Each row comes from the steps of one walk. Every step used is in the known rows, and no mark comes twice. Write the walk behind each row, first mark first.
Known rows
T, X: [ 0.32 -1.13 -1.87 -1.54  0.15 -0.05  1.25 -1.89 -0.17 -1.68 -0.19 -0.40
  0.43  1.37  0.04  1.56 -1.34  1.07  1.31  0.39  0.60  0.48 -0.17]
X, T, Z, M: [ 1.16 -1.61 -0.77 -2.63 -1.58 -0.79  1.23 -4.43 -0.96  2.68  0.09 -1.03
  0.29  0.70  0.65  1.21  0.29 -0.65  1.21 -0.46  3.33  1.63  0.69]
Y, N: [-0.34  0.29  0.41 -0.72  0.55 -0.79  0.30 -1.57 -0.56  2.30  0.30 -0.69
 -0.56 -2.73  0.78  1.55 -0.72  0.44 -0.44  0.05  0.89 -1.58  2.21]
Z, T: [-0.17 -2.52  0.45 -0.78 -0.68 -1.11  0.35 -0.63 -1.35  0.26 -0.49 -0.21
  0.57  1.94  0.06 -0.63  0.27  1.27 -0.22 -0.37  0.15  0.85  1.86]
Z, Y, U: [-0.92 -2.56  0.61  0.27 -2.66 -0.79 -0.32 -1.35 -0.67  2.69  0.65 -0.46
  0.39 -1.05  0.54  1.49 -0.52 -2.29 -0.59  0.08 -0.27 -0.89  4.98]
Z, Y, M: [-0.37 -3.11  0.52  1.00 -1.89  0.33 -0.07 -1.92 -0.70  1.97 -0.21 -0.39
 -0.11  0.00  1.17  1.65 -1.29 -1.02 -0.70  0.37  0.34 -1.00  3.22]
M, Y, U: [-0.36 -0.18  1.83 -0.89 -1.01 -0.63  0.97  0.53  0.70 -0.17  1.08  1.76
 -1.17 -3.69  0.65  0.16  0.10 -1.27 -0.12  0.29  1.49  0.76  2.41]
U, Y, X, T, Z: [ 2.13  0.19 -2.03 -4.44 -0.26 -0.75  2.04 -3.01 -0.43  3.11  0.09  0.22
 -0.61 -3.96  0.31  0.36 -1.90  0.48  0.29  1.16  1.82  1.18 -2.55]
H, N, Y, M: [-0.34 -0.53  2.45  0.02 -1.12 -0.87 -0.59  0.19  1.67  0.19 -0.14 -0.07
 -2.03 -4.04  2.08  1.53 -0.53  0.67 -0.44 -0.24  1.93 -1.28 -5.42]
X, T, Z, Y, J: [ 1.23 -2.02 -1.67 -2.22 -2.17 -1.57  1.18 -4.58 -0.95  4.99  0.60  0.07
  0.40 -0.67  1.16  3.37 -0.41 -2.18  1.47 -0.60  1.38 -0.17  2.04]
U, Y, X, T, Z, M: [ 1.69 -2.32 -1.56 -4.18 -1.74 -0.82  2.14 -5.06 -0.79  3.36 -0.34 -0.61
  0.09 -3.19  0.86 -0.33 -1.32  0.36  0.42  0.02  2.81  1.99 -0.31]
N, H, Y, X, T, Z: [ 1.99  0.98 -0.12 -4.73 -0.98 -1.33  1.81 -4.03  1.55  6.64  0.19  0.05
 -0.10 -2.76  0.99  2.64 -0.60 -1.44  1.17  1.19  5.79  0.57 -5.27]
U, Y, N: [-0.10 -1.50 -0.67 -1.46  0.55 -1.48  1.02 -1.58 -0.75  1.98 -0.09 -1.06
 -0.74 -4.45  0.67 -0.19 -0.85  0.92 -1.07  0.03 -0.58  0.20  2.70]
X, T, Z, Y: [ 1.08 -2.16 -2.20 -2.10 -1.70 -1.45  1.00 -3.75 -1.53  3.64  0.57 -0.79
  0.30  0.48  0.63  1.86 -0.19 -1.83  1.47  0.01  2.05  0.88  1.55]
X, T, Z, M, Y: [ 1.31 -2.02 -0.33 -2.81 -1.72 -1.24  2.30 -3.91 -0.63  1.02  0.47  0.50
 -0.57 -1.27  1.37 -0.12  0.83 -0.86  2.00 -0.80  4.72  3.48  1.76]
M, Y: [ 0.06 -0.36  0.50 -0.27 -0.22 -0.46  1.04  0.47  0.49 -1.66  0.34  1.59
 -0.90 -1.89  0.78 -1.32  0.41 -0.43  0.78 -0.25  1.44  1.97  1.05]
J, Y: [-0.05  0.99  0.09 -0.03 -0.96 -0.59  1.11 -0.05 -0.13 -1.49  0.45 -0.24
 -1.37 -2.09  0.33 -0.44 -1.28 -1.18  0.29  0.30  0.19  0.92 -0.31]
X, T: [ 0.64  0.22 -0.44 -1.19  0.67 -0.21  0.31 -0.97 -0.77  1.62  0.33  0.63
 -0.49 -1.16  0.28  0.14 -0.39 -0.20  0.64  0.52  0.43  0.66 -2.27]
H, Y, U: [-1.09 -1.66  1.69 -1.17 -0.69 -1.00 -0.51 -0.49  0.35  4.24  0.83  0.73
 -0.05 -2.74  1.08  2.97  0.16 -1.82  0.12  0.80  0.98 -0.75  0.80]
N, Y: [ 0.30 -0.26  0.40  0.28 -0.70 -0.01  0.66  0.05  1.46 -0.10 -0.40  0.11
 -0.42 -1.92  0.27 -1.09  0.03 -0.65  0.00 -0.70  1.65  0.50 -4.54]
U, Y, X: [ 0.56 -0.63 -0.77 -1.58 -0.21  0.11  1.02 -0.69  0.21  0.70 -0.45  0.31
 -0.19 -3.68  0.22 -1.58 -1.65  1.20 -0.88  0.50 -0.62  0.55 -0.92]
N, Y, X: [ 0.73  0.83  0.65 -0.44 -0.98  0.54  0.87 -0.56  1.86  0.94 -0.48  0.91
 -0.37 -3.91  0.72 -0.90 -1.33 -0.21 -0.03 -0.17  2.47 -0.73 -6.15]
X, T, Y, U: [ 0.72 -0.83  0.63 -1.96 -0.15 -0.74  1.55 -2.63 -0.04  1.80  0.87  0.77
  0.42 -1.31  0.66  2.20 -1.99 -0.46 -0.42  1.08  1.09  0.59 -0.44]

Write each row's walk
[ 1.51  1.67  0.14 -3.95 -1.22 -1.96  0.60 -2.15  1.19  2.98  0.57  0.32
 -1.58 -5.58  1.81  1.89 -0.85  0.46  1.56 -0.06  4.43 -0.55 -8.46]  H, N, Y, X, T, Z
[ 0.06 -1.04  2.27 -0.87 -0.96 -0.17  0.49 -1.38  2.02  4.22 -0.48 -0.30
 -0.51 -1.30  1.20  2.17 -0.22 -1.28 -0.87  0.94  3.28 -0.01 -2.24]  N, H, Y, M
[ 0.12 -0.40  0.94 -0.50 -0.65 -0.61  1.21 -0.49  0.92 -0.10  0.34  2.35
 -0.88 -2.93  1.20  0.20  0.31 -0.63  0.80 -0.86  0.86  0.99  1.36]  M, Y, J
[ 0.45  0.63  1.37 -1.52 -0.86 -1.60  2.27 -1.39  1.58  1.46  0.19 -0.06
 -1.44 -4.15  0.96 -0.70  0.27 -0.42 -0.46 -0.31  4.13  1.08  1.77]  M, Y, N, H
[ 0.68 -2.11  0.21 -1.68 -2.39 -0.96  1.99 -3.14  0.17 -0.62  0.16 -0.12
 -0.02 -0.45  1.16 -0.18  1.23 -0.65  1.46 -1.30  4.40  3.02  4.10]  T, Z, M, Y
[ 1.53 -0.02  0.13 -2.53  0.28 -1.71  2.77 -4.56  0.93  3.44 -0.03 -1.10
  0.19 -1.80  0.98  1.38 -1.83  0.29 -0.61  0.15  3.55  0.64 -0.69]  X, T, Y, N, H
[ 0.66  0.92  0.86 -2.28 -0.47 -1.51 -0.26 -0.96  1.07  2.23  0.29  1.14
 -1.71 -6.42  2.06  0.25 -1.09  0.86  0.94 -0.13  2.48 -0.57 -9.01]  H, N, Y, X, T
[ 1.02 -0.30 -0.17 -0.80 -0.14  0.26  1.50 -2.41  0.91 -0.41 -0.29  0.65
  1.25 -0.52  0.76  0.67 -2.67  1.34 -0.22  0.50  1.35 -0.30 -0.75]  T, Y, X
[ 0.47 -2.24 -1.63 -0.74 -2.38 -1.10  0.68 -2.90 -0.76  1.98  0.28 -1.36
  0.94  1.41  0.39  1.82  0.10 -1.49  0.84 -0.49  1.52  0.29  3.95]  T, Z, Y
[ 0.72 -1.62  1.05 -3.55 -2.59 -1.56  2.17 -3.88 -0.33  2.72  1.20  0.66
 -0.87 -3.03  1.30  1.47  0.43 -1.90  1.10 -0.13  5.02  2.38  3.17]  X, T, Z, M, Y, U
[ 0.20 -0.74  1.27 -1.33 -1.31 -1.36  0.65 -1.79  2.39  4.84 -0.32  0.30
  0.22 -1.71  1.11  1.98  0.84 -1.75  0.33 -0.64  2.08  0.12 -1.62]  N, H, Y, J
[ 0.18 -0.84  0.85 -1.05 -0.83 -1.21  0.39 -0.97  1.77  3.44 -0.33 -0.51
  0.20 -0.46  0.58  0.61  1.02 -1.46  0.23 -0.01  2.61  1.17 -1.84]  N, H, Y
[ 1.06 -2.36 -0.19 -3.96 -1.56 -1.03  1.04 -5.75 -0.65  5.90  0.16  0.25
  0.54 -2.39  2.06  2.84 -0.59 -0.86  2.15  0.12  4.95  0.77 -1.52]  H, Y, X, T, Z, M
[ 1.05  1.31 -0.19 -2.04  0.42  0.29  0.48 -1.76 -0.42  2.53  0.15  1.34
 -0.50 -3.20  0.60  0.29 -1.79  0.21  0.30  1.17  1.30 -0.61 -4.07]  Y, X, T
[ 1.37 -1.04 -0.38 -1.51  0.32 -0.66  1.74 -3.55  0.36  1.92  0.14  1.34
  0.67 -0.73  1.19  2.17 -1.77  0.06  0.58 -0.14  0.33  0.50 -1.72]  X, T, Y, J
[ 0.44 -0.55 -0.14 -2.02 -0.41 -1.74  1.94 -1.88  1.02  2.86 -0.50 -1.97
 -0.86 -3.90  0.16 -1.00 -0.47  0.37 -1.87 -0.06  1.23  0.90  1.57]  U, Y, N, H
[ 1.44  0.39 -0.48 -3.41 -2.65 -0.87  2.50 -5.34 -0.75  2.12  0.45 -0.46
 -1.05 -3.30  1.31  0.79 -2.37 -1.26  1.49  0.44  4.53  1.27 -1.17]  J, Y, X, T, Z, M
[ 0.82 -2.84  0.33 -1.47 -0.68 -0.73  1.85 -3.23 -0.48 -0.11 -0.69  0.47
  1.76  1.64  0.88  0.03 -2.32  2.57 -0.50  0.14  1.40  0.55  0.75]  Z, T, Y, X
[ 1.82  2.79 -0.95 -3.63 -1.10 -0.82  2.51 -3.08 -0.38  1.82  0.96  0.41
 -1.65 -4.06  0.76  1.43 -2.87 -1.09  1.23  1.67  3.36  0.32 -3.49]  J, Y, X, T, Z
[ 1.26 -0.77  0.68 -3.55 -2.66 -2.14  0.69 -4.32  0.69  3.15  0.10 -0.47
 -0.82 -4.64  2.38  1.39 -0.48  0.52  1.68 -1.29  5.50  0.31 -6.14]  H, N, Y, X, T, Z, M
[ 0.13 -1.76  0.30 -0.57 -0.17  0.55  0.84 -0.38 -0.05  0.65 -0.54 -0.21
 -1.00 -2.60  0.54 -0.04 -1.49  0.81 -1.70  1.03 -0.50  0.49  0.36]  U, Y, M
[ 0.46 -4.07  1.42 -0.43 -0.65 -0.49  1.72 -3.09 -0.62 -0.41 -0.79 -0.04
  1.13  2.69  1.18  1.53 -2.18  2.19 -1.29  0.50  1.28  0.53  2.20]  Z, T, Y, M
[ 1.58 -0.62  0.74 -4.12 -2.37 -2.36  3.47 -5.73  0.72  4.35  0.33 -1.05
 -1.07 -3.51  1.66  0.63  0.63 -0.99  0.84 -0.90  7.40  2.70  2.69]  X, T, Z, M, Y, N, H
[ 0.27  2.13  1.04 -1.22 -1.44 -1.87  2.31 -2.03  0.94  1.91  0.27 -1.80
 -1.88 -4.02  0.65  0.28 -1.53 -1.45 -0.89  0.23  2.88  0.16  0.64]  J, Y, N, H
[ 1.19  0.91  0.24 -2.38  0.21 -0.04  1.55 -1.27  0.07  0.91  0.53  2.85
 -1.41 -4.96  1.32 -1.19 -1.27 -0.12  1.19  0.78  2.80  1.34 -3.02]  M, Y, X, T
[-0.90 -1.66  0.68 -1.32  0.68 -1.73 -0.12 -2.30 -0.52  4.77  0.43 -0.12
 -0.36 -3.65  1.86  2.87 -0.13 -0.36  0.62  0.06  1.54 -1.16  1.41]  H, Y, N
